Every row comes from one small tree of marks. Brackets hold a mark, then the marks that hang from it, in the order of their numbers. Every link used is in the known rows. Which tree was each row made from?
Known rows
(q973 (q663 q678)): [-0.74,  1.53, -6.62, -0.50,  0.70, -1.04, -0.44, -3.03, -0.22, -1.84,
  4.66,  0.09,  1.33,  3.97,  5.33,  2.13, -2.73, -1.52,  2.99]
(q39 (q632 q358)): [-0.74,  0.22, -3.72, -4.29,  1.28,  0.70, -2.34, -0.65,  2.70, -2.41,
  0.79, -1.30,  2.19, -1.97,  3.25, -0.53, -4.47, -0.78,  2.95]
(q639 (q39 q632 (q678 q663)) q895): [-0.48, -6.89, -4.56,  5.20, -0.64,  2.63, -6.28, -0.10, -0.74, -0.35,
  4.33,  1.66,  0.49, -1.77,  0.35, -2.15,  1.65, -4.95,  0.81]
(q982 (q39 (q632 (q358 (q820 q895)) q663) q678)): [-0.90, -2.11, -0.98,  6.21, -0.85, -2.00, -0.78,  3.61, -1.00, -3.54,
 -2.00,  1.22, -2.03, -5.79,  1.03, -1.44, -2.12,  0.85,  0.33]
(q820 q895): [-1.12,  2.43, -3.48,  1.65,  0.71, -2.01,  0.20, -2.51,  0.53, -1.74,
  1.30, -3.12,  0.76, -1.89,  6.13,  3.55, -4.57,  0.41,  2.22]
(q639 (q39 (q632 (q358 q820)) q678) q895): [ 0.55, -4.21, -1.24,  8.31,  0.23, -0.65, -3.15,  2.29, -0.96,  0.34,
  1.66,  0.99, -0.56, -2.75,  0.52, -4.16, -0.48, -0.59,  1.24]
(q639 q895): [-0.94, -0.62, -4.19,  4.85,  0.66, -0.13,  1.79, -2.63,  2.51,  0.83,
  2.30, -3.27,  1.78, -1.75,  4.40,  2.56, -3.79, -2.69,  2.01]
(q678 (q663 (q632 q358))): [-0.29,  0.84, -4.48, -3.93,  1.92,  2.46, -5.48, -1.25,  5.31, -1.99,
  2.91, -0.75,  3.15,  4.29, -0.73,  0.77, -4.70,  1.40,  3.21]
(q639 (q39 (q632 (q358 q820))) q895): [ 0.04, -2.10, -1.86,  6.95,  1.52, -3.78, -1.77,  1.68, -0.88,  1.31,
  1.92, -1.74,  2.32, -1.67,  1.45, -3.48, -0.43, -0.72,  1.56]
(q678 (q663 (q632 (q358 q820)))): [-0.84, -0.58, -2.80, -0.96,  2.13,  0.33, -2.41,  0.75,  3.33, -2.39,
  3.59, -1.27,  3.08,  4.98, -1.22, -0.44, -3.55,  2.25,  2.72]
(q982 q39): [-1.83, -0.16, -3.47, -2.69,  1.12, -0.77,  1.99, -0.22,  0.12, -1.39,
  0.08, -2.75,  1.33, -3.60,  5.89,  3.06, -3.94, -1.49,  1.24]
(q639 (q39 q632)): [-1.03, -0.68, -3.29, -4.34,  1.14, -2.59, -2.87, -0.39, -2.91, -2.13,
  1.78, -0.90,  1.98, -1.42,  4.68, -1.18,  0.40, -2.20,  1.67]
(q639 (q39 (q632 q358 (q663 q678))) q895): [ 0.36, -1.08, -3.98,  5.11,  0.52, -3.51, -7.32, -1.50,  0.17, -0.77,
  1.31,  2.75,  2.07, -1.79, -0.59, -2.19,  0.78,  0.82,  1.22]
(q358 (q820 q895)): [-1.59,  1.02, -1.79,  4.47,  0.93, -4.21,  3.33, -0.79, -1.38, -2.08,
  1.97, -3.64,  0.73, -1.20,  5.61,  2.39, -3.41,  1.15,  1.71]
(q39 (q632 (q358 q820) q663) q678): [-0.89, -1.85, -1.89,  2.05, -0.79, -1.31, -1.08,  2.11,  1.53, -4.78,
 -0.10,  1.37, -0.21, -2.02,  0.10, -2.31, -1.86, -0.39,  0.96]
(q663 (q632 q358)): [ 0.15,  3.52, -2.80, -4.33,  2.01,  1.13, -2.74, -1.15,  3.92, -1.71,
  0.98, -0.99,  1.54,  2.57,  1.62,  0.61, -5.80,  2.87,  3.79]
(q982 (q39 q632 q678)): [-1.74, -4.89, -2.34, -3.99, -0.39,  3.51, -0.17,  1.64, -1.81, -3.24,
  0.83,  1.27, -2.00, -5.88,  4.22, -0.31, -2.03, -3.16,  1.52]
(q39 q632 (q678 q663)): [-1.86, -5.93, -4.53, -3.25, -0.73,  4.72, -3.86, -0.32,  0.88, -4.39,
  4.03,  1.60,  0.39, -1.30,  1.58, -0.30, -1.12, -4.31,  1.75]

Write each row's tree
[ 0.20, -0.98, -3.95, -2.72,  0.58,  5.75, -6.91, -0.56,  5.31, -3.00,
  2.86,  1.86,  0.21,  3.15, -1.65,  0.01, -4.72,  1.48,  2.90] : (q39 (q678 (q663 (q632 q358))))
[-0.51,  0.66, -2.32,  3.14,  1.90, -0.74, -3.04,  0.34,  2.21, -1.78,
  3.20, -1.62,  1.78,  4.01, -0.58,  0.30, -4.03,  3.79,  2.92] : (q678 (q663 (q632 (q358 (q820 q895)))))
[-1.01,  1.01, -2.76,  1.98,  0.85, -4.88, -1.19, -1.10,  1.89, -4.41,
  0.96,  0.62,  2.23,  0.60,  0.97,  1.12, -2.90,  4.14,  1.13] : (q632 (q358 q820) (q663 q678))
[ 0.99, -3.57, -2.03,  8.80,  0.90,  1.29, -6.39,  1.63,  1.70,  0.81,
  3.94,  1.54,  0.45,  3.47, -3.36, -3.03, -0.78,  1.61,  1.47] : (q639 (q39 (q678 (q663 (q632 (q358 q820))))) q895)
[-0.59, -0.86, -1.55,  6.37, -1.02, -2.34, -1.76,  1.75,  0.55, -4.33,
 -0.46,  1.23, -1.36, -3.09,  0.65, -1.52, -2.43,  1.18,  1.14] : (q39 (q632 (q358 (q820 q895)) q663) q678)
[-0.37,  1.84, -1.05, -1.65,  2.23, -1.04,  0.27,  0.66,  2.12, -2.01,
  1.84, -1.52,  1.41,  3.11,  1.09, -0.66, -4.56,  3.63,  3.30] : (q663 (q632 (q358 q820)))
[-0.21, -3.13, -3.41,  6.88, -1.41, -1.65, -3.97,  0.13, -1.17, -0.99,
  0.99,  1.98, -0.58, -3.30,  0.94, -2.19,  2.05, -4.22,  0.17] : (q639 (q39 (q632 q663) q678) q895)
[-0.55, -2.46, -3.44,  3.19,  0.79, -2.11, -2.08, -0.67, -2.03,  0.97,
  2.56, -1.31,  1.74, -2.27,  3.47, -1.53,  0.72, -3.74,  1.70] : (q639 (q39 q632) q895)
[ 0.90, -1.32, -3.58,  7.68, -0.88, -1.02, -6.67,  0.58,  1.92, -0.24,
 -0.73,  2.01,  0.17, -3.18, -0.63, -2.84, -0.22, -2.07,  0.60] : (q639 (q39 (q632 q358 q663) q678) q895)
[-0.72,  2.34, -2.20,  6.28,  0.63, -5.87, -1.90, -1.56,  0.80, -3.88,
  0.73,  0.39,  1.08, -0.35,  1.48,  1.73, -3.37,  5.68,  1.37] : (q632 (q358 (q820 q895)) (q663 q678))
[-0.15, -2.46, -3.45, -2.75,  0.76,  5.96, -6.01,  1.42,  3.80, -2.17,
  1.51,  1.91, -0.44,  0.43, -1.29,  0.20, -4.52,  1.18,  2.14] : (q982 (q39 (q678 (q663 (q632 q358)))))
[ 0.85,  3.68, -5.46, -2.18,  1.77,  1.01, -4.03, -2.00,  2.06, -1.21,
  4.18,  1.75,  0.81,  7.42,  1.37, -0.14, -4.42,  2.51,  4.74] : (q973 (q663 (q632 q358) q678))
[ 0.05,  1.65, -2.50, -5.72,  2.08,  1.72, -5.02, -2.50,  2.51, -3.06,
  3.10,  2.28,  0.55,  2.75,  0.78,  0.55, -4.95,  5.71,  4.22] : (q663 (q632 q358) q678)
[-0.37, -2.70, -1.25,  4.49,  0.74,  2.77, -3.62,  2.92,  0.72, -2.05,
  1.68,  1.12, -1.77,  0.04, -1.28, -0.30, -3.83,  3.56,  1.83] : (q982 (q39 (q678 (q663 (q632 (q358 (q820 q895)))))))
[ 0.62, -5.26, -4.79,  5.87, -0.09,  3.05, -9.04,  0.31,  2.39,  0.38,
  2.76,  1.83,  1.23, -1.65, -1.27, -2.79, -0.62, -2.88,  1.22] : (q639 (q39 (q632 q358) (q678 q663)) q895)
[-1.50, -2.15, -3.43, -1.58, -1.56,  0.56, -1.61, -0.11,  0.47, -5.16,
  0.66,  1.93, -0.85, -2.96,  2.20, -0.41, -0.80, -3.44,  1.06] : (q39 (q632 q663) q678)
[-0.24,  2.09, -1.90,  6.02,  0.76, -8.27, -3.46,  1.79, -2.07, -2.38,
 -0.90, -0.96,  1.93, -1.49,  1.40, -2.28,  0.23,  1.74,  0.59] : (q639 (q39 (q632 (q358 (q820 q895)) q663)))
[-0.25,  1.85, -5.27, -2.74,  1.25,  0.47, -1.46, -2.36, -0.88, -1.93,
  5.80,  1.71,  0.14,  7.25,  3.00,  0.56, -2.07,  0.24,  4.30] : (q973 (q663 q632 q678))
